Known rows, with every step that occurs
r h a: [-0.04 -0.12  0.19  0.18  0.11 -0.27  0.09 -0.16 -0.15 -0.18 -0.39  0.21
  0.07  0.23  0.03 -0.03  0.05  0.09 -0.04 -0.01 -0.17  0.09  0.23 -0.16]
a l w: [ 0.16  0.00  0.10  0.01  0.08 -0.05 -0.02 -0.21 -0.12 -0.14 -0.12 -0.15
  0.37 -0.02 -0.06  0.37 -0.15 -0.13 -0.10 -0.20 -0.03  0.32  0.19 -0.01]
l a h u: [-0.05 -0.06  0.06  0.03  0.17  0.05  0.21 -0.07 -0.07  0.02 -0.14  0.07
  0.32 -0.07  0.07  0.42  0.09 -0.47 -0.14  0.10  0.25  0.09  0.33 -0.21]
w r: [-0.05 -0.09  0.11  0.27  0.26 -0.26  0.18 -0.21  0.07 -0.41 -0.36 -0.16
  0.17  0.04 -0.03 -0.08 -0.01 -0.06 -0.01  0.14 -0.05  0.41  0.09  0.07]
w r u: [-0.06 -0.02  0.08  0.21  0.20 -0.11  0.15 -0.36 -0.04 -0.16 -0.52  0.10
  0.05  0.06 -0.12 -0.18  0.10 -0.13 -0.08  0.01 -0.07  0.44 -0.07  0.09]
h a r l w: [ 0.12 -0.03  0.09 -0.13  0.09 -0.12  0.03  0.07 -0.13 -0.25 -0.28 -0.05
  0.29  0.07 -0.19  0.28 -0.29 -0.14 -0.21  0.07  0.07  0.29  0.32  0.05]
h u a l: [ 0.06 -0.30  0.19  0.08  0.25  0.09  0.19 -0.26 -0.19 -0.13 -0.28  0.11
  0.30 -0.02  0.17  0.25  0.20 -0.16  0.07  0.10  0.29  0.06  0.21 -0.14]
a h u: [-0.07 -0.08  0.02  0.07  0.14  0.02  0.42 -0.13 -0.04 -0.17 -0.18  0.03
  0.23 -0.16  0.05  0.25  0.16 -0.50 -0.06  0.07  0.31  0.09  0.24 -0.13]
l w r h: [ 0.05 -0.10  0.08  0.26  0.07 -0.11  0.00 -0.13 -0.03 -0.08 -0.22 -0.14
 -0.01 -0.04 -0.14  0.02 -0.15  0.12 -0.18 -0.15 -0.19  0.37  0.09 -0.02]
w r u a l: [ 0.07 -0.15  0.20  0.15  0.10  0.10  0.05 -0.35 -0.22 -0.10 -0.41  0.23
  0.12  0.06  0.04 -0.06  0.29  0.10  0.06  0.01  0.01  0.33 -0.03  0.07]
l w r u a h: [-0.06  0.01  0.05  0.14 -0.05  0.17  0.04 -0.28 -0.24 -0.09 -0.16  0.06
 -0.11 -0.11 -0.16  0.07  0.19  0.07  0.02  0.03  0.08  0.24  0.05  0.05]
a r: [ 0.07 -0.08  0.04 -0.06  0.19 -0.14  0.29 -0.19  0.03 -0.33 -0.23 -0.08
  0.45 -0.15  0.09  0.16  0.04 -0.24 -0.09 -0.03 -0.07  0.37  0.26  0.07]
r h: [-0.02 -0.12  0.10  0.22  0.08 -0.16  0.21 -0.27 -0.10 -0.09 -0.32  0.04
  0.12  0.02  0.08  0.06  0.07 -0.05 -0.15 -0.23 -0.29  0.34  0.07 -0.12]
l a u: [-0.04  0.02 -0.01 -0.06  0.39  0.04  0.25 -0.24 -0.04 -0.01 -0.12 -0.03
  0.41 -0.02  0.17  0.28  0.02 -0.30 -0.22  0.05 -0.20  0.39  0.30 -0.02]
w r h: [-0.01 -0.14  0.12  0.32  0.09 -0.16  0.16 -0.17  0.00 -0.16 -0.35  0.00
  0.04  0.02  0.01 -0.14  0.05  0.08 -0.13 -0.10 -0.25  0.40  0.04 -0.01]
w r l a: [-0.04 -0.06  0.19  0.19  0.20 -0.15  0.00  0.00 -0.05 -0.11 -0.44 -0.02
  0.29  0.29 -0.03  0.14 -0.19 -0.08 -0.26  0.20 -0.10  0.52  0.14  0.03]
h a: [-0.08 -0.07  0.18  0.13  0.26 -0.34  0.11 -0.21 -0.09 -0.40 -0.41  0.08
  0.19  0.25  0.01  0.03  0.01 -0.04  0.07  0.18  0.01  0.09  0.28 -0.11]
h a l: [ 0.08 -0.04  0.25  0.04  0.12 -0.20  0.09 -0.14 -0.14 -0.27 -0.34  0.19
  0.39  0.21  0.07  0.10  0.09 -0.05  0.06  0.03 -0.02  0.11  0.28 -0.03]
u a h: [-0.11 -0.05  0.10  0.15  0.02  0.02  0.26 -0.30 -0.21 -0.30 -0.13  0.02
  0.12 -0.08  0.11  0.18  0.30  0.00  0.09  0.08  0.02  0.18  0.16 -0.06]
h u a: [-0.10 -0.36  0.11  0.17  0.40 -0.04  0.23 -0.35 -0.14 -0.23 -0.33 -0.02
  0.11 -0.03  0.10  0.22  0.12 -0.16  0.09  0.25  0.35  0.03  0.20 -0.21]

Rows
[ 0.16 -0.23  0.09  0.12  0.10  0.09  0.06 -0.01 -0.03  0.08 -0.20  0.02
  0.12 -0.12 -0.08  0.15 -0.08 -0.18 -0.19 -0.11  0.21  0.17  0.16 -0.11]	a l w r h u
[ 0.14 -0.03  0.12  0.13  0.11 -0.07 -0.04 -0.10  0.00 -0.25 -0.17 -0.18
  0.27 -0.04 -0.12  0.12 -0.15  0.00 -0.07 -0.02  0.01  0.38  0.16  0.10]	a l w r
[-0.10 -0.17  0.11  0.17  0.21  0.00  0.12 -0.55 -0.26 -0.13 -0.45  0.14
  0.01  0.07  0.01  0.04  0.24  0.02  0.05  0.03 -0.02  0.27 -0.03 -0.08]	r u a
[ 0.07 -0.02  0.02 -0.08  0.13  0.00  0.25 -0.34 -0.08 -0.09 -0.40  0.17
  0.28 -0.11 -0.01  0.06  0.15 -0.33 -0.15 -0.16 -0.08  0.42  0.08  0.10]	a r u
[ 0.14 -0.08  0.14  0.02  0.06  0.14 -0.12 -0.38 -0.31  0.03 -0.22  0.06
  0.16 -0.01 -0.09  0.29  0.03  0.03 -0.03 -0.16  0.03  0.26  0.08 -0.04]	r u a l w
[-0.05 -0.07  0.10  0.08  0.12  0.10  0.20  0.13 -0.06 -0.01 -0.27  0.09
  0.24  0.03 -0.03  0.25  0.00 -0.41 -0.24  0.25  0.29  0.25  0.25 -0.06]	w r l a h u
[-0.11  0.00  0.07  0.11 -0.02  0.12  0.23 -0.41 -0.29 -0.11 -0.26  0.22
  0.03 -0.05  0.03  0.10  0.39 -0.07  0.05 -0.02  0.00  0.23  0.03 -0.03]	r u a h
[-0.07  0.11  0.12  0.04 -0.05  0.01  0.16  0.00 -0.17 -0.04 -0.21  0.10
  0.33  0.15  0.04  0.36  0.04 -0.25 -0.26  0.01 -0.11  0.41  0.21 -0.02]	r l a h
[-0.10 -0.17  0.13  0.26  0.23 -0.03  0.08 -0.45 -0.18 -0.19 -0.49  0.10
 -0.08  0.07 -0.05 -0.14  0.21  0.14  0.07  0.15  0.02  0.32 -0.05  0.03]	w r u a
[ 0.12 -0.10  0.11 -0.03  0.06 -0.04  0.07 -0.09 -0.06  0.09 -0.20  0.10
  0.34 -0.07  0.14  0.26  0.01 -0.08 -0.29 -0.21 -0.33  0.37  0.27 -0.06]	l a r h
[ 0.02 -0.06  0.06  0.21  0.22 -0.19 -0.02 -0.17  0.04 -0.32 -0.22 -0.31
  0.11 -0.01 -0.19  0.08 -0.23  0.01 -0.07  0.07  0.03  0.38  0.14  0.05]	l w r
[-0.06  0.10  0.11  0.05  0.03 -0.03  0.12 -0.13 -0.11 -0.07 -0.10  0.04
  0.34  0.02  0.10  0.37  0.10 -0.21 -0.14 -0.03 -0.14  0.29  0.26 -0.08]	l a h
[ 0.03 -0.22  0.10 -0.03  0.22 -0.07  0.22 -0.27 -0.10 -0.35 -0.24 -0.06
  0.30 -0.16  0.14  0.17  0.15 -0.02  0.05  0.09  0.01  0.27  0.25  0.03]	u a r
[ 0.02 -0.02  0.00  0.03  0.22  0.01  0.13 -0.04 -0.08 -0.09 -0.14  0.05
  0.01 -0.04 -0.07 -0.07 -0.06  0.05 -0.14  0.05 -0.15  0.19  0.31  0.04]	l w r h a u
[ 0.14  0.00  0.18 -0.02  0.10 -0.13 -0.11 -0.11 -0.17 -0.19 -0.18 -0.01
  0.30  0.12 -0.10  0.30 -0.16 -0.01 -0.01 -0.05  0.05  0.11  0.32 -0.06]	h a l w
[ 0.05 -0.07  0.12 -0.09  0.21 -0.25  0.18 -0.08 -0.03 -0.40 -0.32  0.09
  0.37  0.02  0.04  0.07  0.03 -0.13  0.01  0.13  0.01  0.14  0.40  0.03]	h a r
[ 0.14 -0.03  0.18  0.11  0.12 -0.15 -0.14 -0.01 -0.04 -0.30 -0.23 -0.06
  0.19  0.11 -0.16  0.06 -0.17  0.10  0.01  0.10  0.05  0.20  0.27  0.06]	h a l w r
[-0.04  0.02  0.01 -0.07  0.31  0.09  0.29 -0.11 -0.12  0.04 -0.23  0.03
  0.41  0.07  0.11  0.27 -0.06 -0.34 -0.35  0.08 -0.20  0.52  0.23  0.03]	r l a u
[-0.11 -0.01  0.09  0.18 -0.02  0.11  0.19 -0.32 -0.22 -0.16 -0.29  0.18
 -0.05 -0.06 -0.03 -0.06  0.38  0.04  0.06  0.08  0.03  0.29  0.00  0.06]	w r u a h
[-0.07 -0.40  0.12  0.20  0.25  0.03  0.20 -0.31 -0.20 -0.04 -0.31  0.08
 -0.01 -0.07  0.11  0.14  0.17 -0.05 -0.01  0.09  0.19  0.03  0.14 -0.25]	r h u a
[-0.03  0.02  0.03  0.01  0.33  0.08  0.25 -0.01 -0.04 -0.03 -0.27 -0.01
  0.33  0.07  0.07  0.10 -0.08 -0.23 -0.33  0.19 -0.17  0.55  0.21  0.11]	w r l a u
